Every row comes from one small tree of marks. The marks that hang from a mark follow it in brackets, in the order of their numbers. Every link used is in the known rows. Which tree was each row made from?
Known rows
k_577{k_529 k_641{k_842}}: [-1.88 -3.39  3.64 -3.44  1.14  1.72 -2.22  1.55  1.26  1.38  0.70 -0.31
  0.27 -1.14  1.93 -2.70  1.88 -5.33  1.68  1.00]
k_641{k_577{k_529{k_71 k_589}} k_842}: [-2.10 -5.87  2.73 -5.26  4.13  1.85  1.16  0.71  3.27 -1.87 -0.31  2.61
  0.80 -1.13  1.61  1.21 -1.04 -1.33  1.86  1.00]
k_529{k_71}: [-2.42 -3.31  0.38 -2.94  4.04 -0.32  1.55  1.42  2.39  1.44 -1.42 -1.28
  4.49 -0.98  1.44 -3.11 -1.40 -1.47  0.37 -0.53]
k_71{k_529{k_577{k_641} k_589} k_848}: [ 1.05 -2.01  1.56 -2.36  0.77 -1.79  1.12  4.40  4.70  0.47 -3.11  1.91
  2.89 -0.68  0.89 -5.60  0.25 -1.18  2.58  0.96]
k_589{k_529{k_71{k_848} k_577}}: [-1.81 -2.84 -2.63 -3.23  1.92 -2.23  4.80  1.65  5.72  2.95 -0.40 -1.46
  4.83  0.19  1.72 -4.03 -1.85 -0.77  1.83 -0.29]
k_512{k_589{k_529{k_71 k_577}}}: [-1.58 -4.03 -2.50 -2.35  3.17 -1.25  6.15 -0.43  4.81  4.59  0.59 -2.39
  2.83 -0.95  2.82 -1.93 -2.10 -0.96  1.55 -2.00]
k_512{k_589{k_529{k_71}}}: [-2.72 -5.27 -0.94 -2.75  4.42 -1.10  4.58 -0.36  4.22  3.85  0.12 -1.81
  2.50 -1.83  2.51 -1.86 -1.84 -1.33  3.37 -2.85]
k_641{k_577 k_842{k_529}}: [-1.92 -6.29  2.77 -4.43  2.81 -1.10  1.71  0.10  0.49  0.78  1.23  3.03
 -0.52  2.11  5.34  0.73  1.23 -1.70  1.35  4.23]
k_842{k_529{k_71 k_577{k_641} k_589}}: [-0.84 -5.43 -0.67 -1.95  1.53 -0.31  3.18 -0.70  0.77 -0.89 -1.88  2.45
  4.32 -0.64  1.71 -1.69  0.56 -0.59 -1.03 -0.30]
k_577{k_529{k_71{k_848}} k_641{k_842}}: [-2.67 -3.12  1.51 -4.29  1.15  0.06 -0.70  0.85  3.37  1.29  0.58  3.01
  3.44 -2.07  2.00 -2.52  0.28 -4.20  2.46  0.66]
k_842{k_529{k_589} k_641}: [-2.30 -4.27  3.30 -3.42  4.60 -0.23  0.39  1.17  0.27 -0.69 -3.85  0.18
  1.47 -0.95  2.12  1.10  1.17  0.09  0.71 -0.11]
k_529{k_71{k_848} k_577{k_641} k_589}: [-0.36 -2.84 -1.62 -2.71  0.65 -1.03  2.17  2.04  3.43  0.01 -2.08  2.18
  6.79 -1.59  1.62 -4.28 -0.81 -0.98  1.47  0.07]
k_71{k_529{k_577{k_641}} k_848}: [ 0.57 -1.13  1.48 -2.75 -0.05 -2.42  0.81  3.89  4.76  2.41 -1.71  0.91
  3.13 -0.05  1.70 -6.39  0.82 -2.24  1.86  1.52]
k_842{k_529{k_577 k_589}}: [-0.39 -4.52  1.01 -1.70  3.23 -0.17  3.59  1.26  0.67  0.65 -2.21 -0.33
  1.73  1.20  2.92 -0.79  0.18 -0.42 -0.97  0.71]
k_529{k_577{k_641{k_842}} k_589}: [ 0.24 -3.18 -0.32 -1.80  0.37  0.41  0.93  2.68  0.98  0.57 -0.45  0.86
  1.64 -0.49  2.87 -3.24  0.59 -2.84  1.65  3.06]
k_589{k_529}: [-2.01 -4.16  1.11 -2.82  3.23 -0.25  1.67  2.38  2.88  2.33 -0.60 -4.50
  1.31  0.13  1.23 -4.16 -0.37 -2.01  2.92 -0.72]
k_529{k_71 k_577{k_641} k_589}: [-0.34 -3.59 -1.19 -2.04  1.19  0.31  1.89  1.39  2.02 -0.43 -2.17  0.41
  5.41 -1.64  0.74 -3.82 -0.56 -1.19 -0.02 -0.28]
k_529{k_71{k_848} k_577 k_589}: [-0.77 -2.44 -1.56 -2.76  3.00 -1.38  3.81  2.70  4.26  0.87 -2.46  0.98
  6.11 -0.69  1.93 -2.66 -2.29  0.00  0.76  0.11]
k_842{k_529 k_641}: [-2.72 -3.31  3.39 -4.04  3.82 -1.09 -0.12  0.84  0.40  1.17 -2.48 -0.68
  1.66 -0.30  2.63  0.23  1.86 -0.92 -0.22  0.46]
k_71{k_529}: [-1.15 -2.57  3.45 -2.76  4.10 -0.96  0.57  3.92  3.52  1.95 -2.54 -1.69
  0.74 -0.08  0.80 -4.39 -0.38 -1.54  1.38  0.40]
k_577{k_529}: [-1.96 -2.77  4.40 -3.50  3.81  1.60 -0.91  2.12  2.38  1.87 -1.16 -3.54
  1.33 -0.67  1.05 -2.44  0.63 -3.42  0.17 -1.61]
k_512{k_589{k_529}}: [-1.95 -4.60  0.89 -2.38  3.82 -0.85  3.26  0.93  3.32  4.55  0.24 -3.45
  0.70 -0.96  3.23 -2.46 -0.58 -2.08  4.06 -2.11]
k_641{k_577{k_529{k_589}} k_842}: [-1.10 -5.27  4.32 -4.86  3.51  2.06 -0.16  1.97  2.45 -1.18 -0.29  1.22
 -1.09 -0.25  2.42  0.56  0.20 -2.19  2.46  1.70]
k_589{k_529{k_71 k_577{k_641{k_842}}}}: [-1.62 -4.35 -2.92 -2.74 -0.18 -0.66  3.23  0.45  3.28  2.02  1.66 -0.17
  2.29 -0.28  1.70 -3.95 -0.36 -2.72  2.01  2.07]

Which tree is each row?
[-0.82 -2.55  2.89 -2.79  4.33 -1.59  1.23  5.10  4.74  0.56 -4.02  0.87
  1.87 -0.63  1.00 -3.92 -1.24 -0.38  3.72  0.16]	k_71{k_529{k_589} k_848}
[-2.77 -4.49 -1.34 -3.26  3.86 -2.64  4.78  0.34  5.56  4.29  0.10  0.00
  3.82 -1.78  3.39 -2.23 -2.20 -1.06  4.71 -2.50]	k_512{k_589{k_529{k_71{k_848}}}}
[-1.89 -4.80  3.21 -5.74  3.89  0.36  0.94  1.25  5.04 -1.69 -1.94  2.53
  4.07 -1.33  1.12 -0.39 -0.99 -0.31  2.37 -1.24]	k_641{k_577{k_529{k_71{k_848} k_589}}}
[-1.38 -3.72 -1.02 -2.89  0.30 -2.51  2.86 -0.42  2.32  1.56 -0.46  3.38
  5.90  0.12  3.36 -3.19  0.89 -1.50 -0.49  0.82]	k_842{k_529{k_71{k_848} k_577{k_641}}}
[-2.56 -6.28  2.59 -5.67  4.48 -0.79  1.53 -0.76  1.67 -2.83 -3.26  3.55
  3.02 -0.99  1.95  2.62  0.50  1.98  0.54  0.37]	k_842{k_529{k_71 k_589} k_641{k_577}}
[-2.88 -5.30  2.67 -6.19  3.63 -1.56  1.11 -1.13  1.71 -0.96 -1.70  2.63
  3.11 -0.41  2.64  1.89  1.14  0.84 -0.27  1.09]	k_842{k_529{k_71} k_641{k_577}}
[-1.93 -3.32 -0.04 -3.22  4.28 -1.06  2.12  2.68  3.55  0.12 -3.01  1.32
  5.76 -1.63  1.58 -2.63 -2.33 -0.22  2.55 -0.85]	k_529{k_71{k_848} k_589}
[-2.94 -5.01 -0.19 -3.29  1.07 -2.42  1.65 -0.38  1.43  1.14  0.56  5.68
  3.77 -0.49  4.29 -1.58  0.71 -2.62  2.25  2.46]	k_577{k_641{k_842{k_529{k_71{k_848}}}}}
[-1.68 -4.36  4.53 -5.30  2.78  1.15 -0.62  1.39  2.57  0.79  1.18  0.34
 -0.84  0.48  3.09 -0.35  1.00 -3.14  1.63  2.35]	k_641{k_577{k_529} k_842}
[-1.04 -5.16  5.27 -4.86  3.91  2.23 -0.53  2.01  2.69 -1.52 -1.81 -0.74
  0.89 -0.44  1.07 -0.58  0.49 -1.29  1.59 -0.97]	k_641{k_577{k_529{k_589}}}
[ 0.95 -2.78  2.01 -1.84  1.30 -0.11  0.97  3.82  3.25 -0.03 -3.11 -0.03
  1.61 -0.79  0.11 -5.14  0.50 -1.35  1.21  0.64]	k_71{k_529{k_577{k_641} k_589}}
[-1.89 -3.75 -0.06 -3.41  3.96 -0.83  3.19 -0.07  1.76 -0.50 -3.67  1.26
  3.71 -0.99  1.57  1.57 -0.10  1.29 -1.83  0.01]	k_842{k_529{k_71 k_577 k_589} k_641}
[-2.31 -4.29  4.37 -6.64  4.46  1.48 -0.87  0.66  3.69 -2.82 -3.26  0.78
  2.67 -2.64 -0.32  1.70  0.18  0.23  0.98 -1.41]	k_842{k_641{k_577{k_529{k_71 k_589}}}}
[-1.64 -5.13 -1.52 -2.02  3.53 -0.51  5.14 -0.06  1.18  0.34 -0.81  3.19
  1.74  0.53  3.57  1.07 -1.30 -0.31 -0.81  2.58]	k_641{k_842{k_529{k_71 k_577 k_589}}}
[-2.88 -5.75  0.18 -2.73  1.72 -0.81  1.50 -1.22  0.02  0.71  0.66  3.87
  2.31 -0.47  3.46 -1.20  1.02 -2.77  0.70  2.19]	k_577{k_641{k_842{k_529{k_71}}}}
[-1.19 -4.09 -1.10 -2.59  3.28 -1.90  5.02  0.63  2.86  0.42 -2.36  3.10
  5.07  0.33  2.93 -0.40 -1.30  0.64 -0.20  0.18]	k_842{k_529{k_71{k_848} k_577 k_589}}
[-2.72 -2.77  3.99 -7.54  3.03 -0.83 -1.01  0.86  5.20 -0.43 -1.84  1.74
  4.18 -2.02  1.29  0.42  0.56 -0.63  1.39 -0.47]	k_842{k_641{k_577{k_529{k_71{k_848}}}}}
[-2.09 -4.90  4.51 -5.69  3.09 -1.23 -0.06 -0.02  0.89 -0.13 -1.71  1.22
  1.21  0.39  3.42  1.11  2.35  0.05  0.46  1.83]	k_842{k_529 k_641{k_577}}
[-0.61 -4.28 -1.44 -2.05 -0.01 -1.06  3.62  0.18  2.76  4.76  2.56 -0.60
 -0.25 -0.53  4.59 -2.79  0.69 -3.73  3.83  1.42]	k_512{k_589{k_529{k_577{k_641{k_842}}}}}
[-2.30 -7.62  0.86 -4.23  4.12 -0.49  3.37 -0.69  1.14 -1.95 -0.29  5.51
  1.04  0.52  3.82  2.24 -0.61  0.36  1.46  2.91]	k_641{k_577 k_842{k_529{k_71 k_589}}}
[-2.56 -4.16  2.60 -3.37  5.12  2.13  0.71  1.37  3.07 -0.76 -2.70 -1.20
  3.00 -2.10 -0.40 -1.16 -1.24 -1.44  0.31 -2.94]	k_577{k_529{k_71 k_589}}
[ 0.53 -1.63  1.39 -2.45  3.19 -1.87  2.85  5.10  5.40  1.35 -3.57  0.48
  2.26  0.14  1.37 -4.07 -1.39 -0.11  2.00  0.98]	k_71{k_529{k_577 k_589} k_848}
[-2.03 -5.17  1.93 -2.45  1.16 -0.53  0.11  0.22 -0.86  1.42  0.68  2.55
  0.59  0.41  4.16 -1.76  2.16 -3.67  1.38  2.94]	k_577{k_641{k_842{k_529}}}
[-0.57 -3.63 -0.74 -1.90  2.69 -0.97  4.78  0.79  3.90  5.36  0.75 -3.65
  0.99  0.01  3.59 -2.59 -0.68 -1.77  2.31 -1.17]	k_512{k_589{k_529{k_577}}}
[-0.37 -4.05  1.19 -2.12  0.18 -0.67  1.43  0.16 -0.03  1.72 -0.37  0.12
  2.65  0.94  3.30 -3.15  2.40 -2.65 -1.22  1.16]	k_842{k_529{k_577{k_641}}}
[-2.23 -2.07 -0.17 -4.36  2.49 -3.08  3.15  0.15  3.21  1.75 -2.23  2.27
  5.31 -0.34  3.06  0.24  0.25  0.42 -1.18  0.99]	k_842{k_529{k_71{k_848} k_577} k_641}
[-0.72 -3.12 -1.25 -2.19  3.49  0.09  3.57  1.97  2.89  0.45 -2.49 -1.07
  4.63 -0.72  1.20 -2.11 -2.00 -0.08 -0.59 -0.20]	k_529{k_71 k_577 k_589}
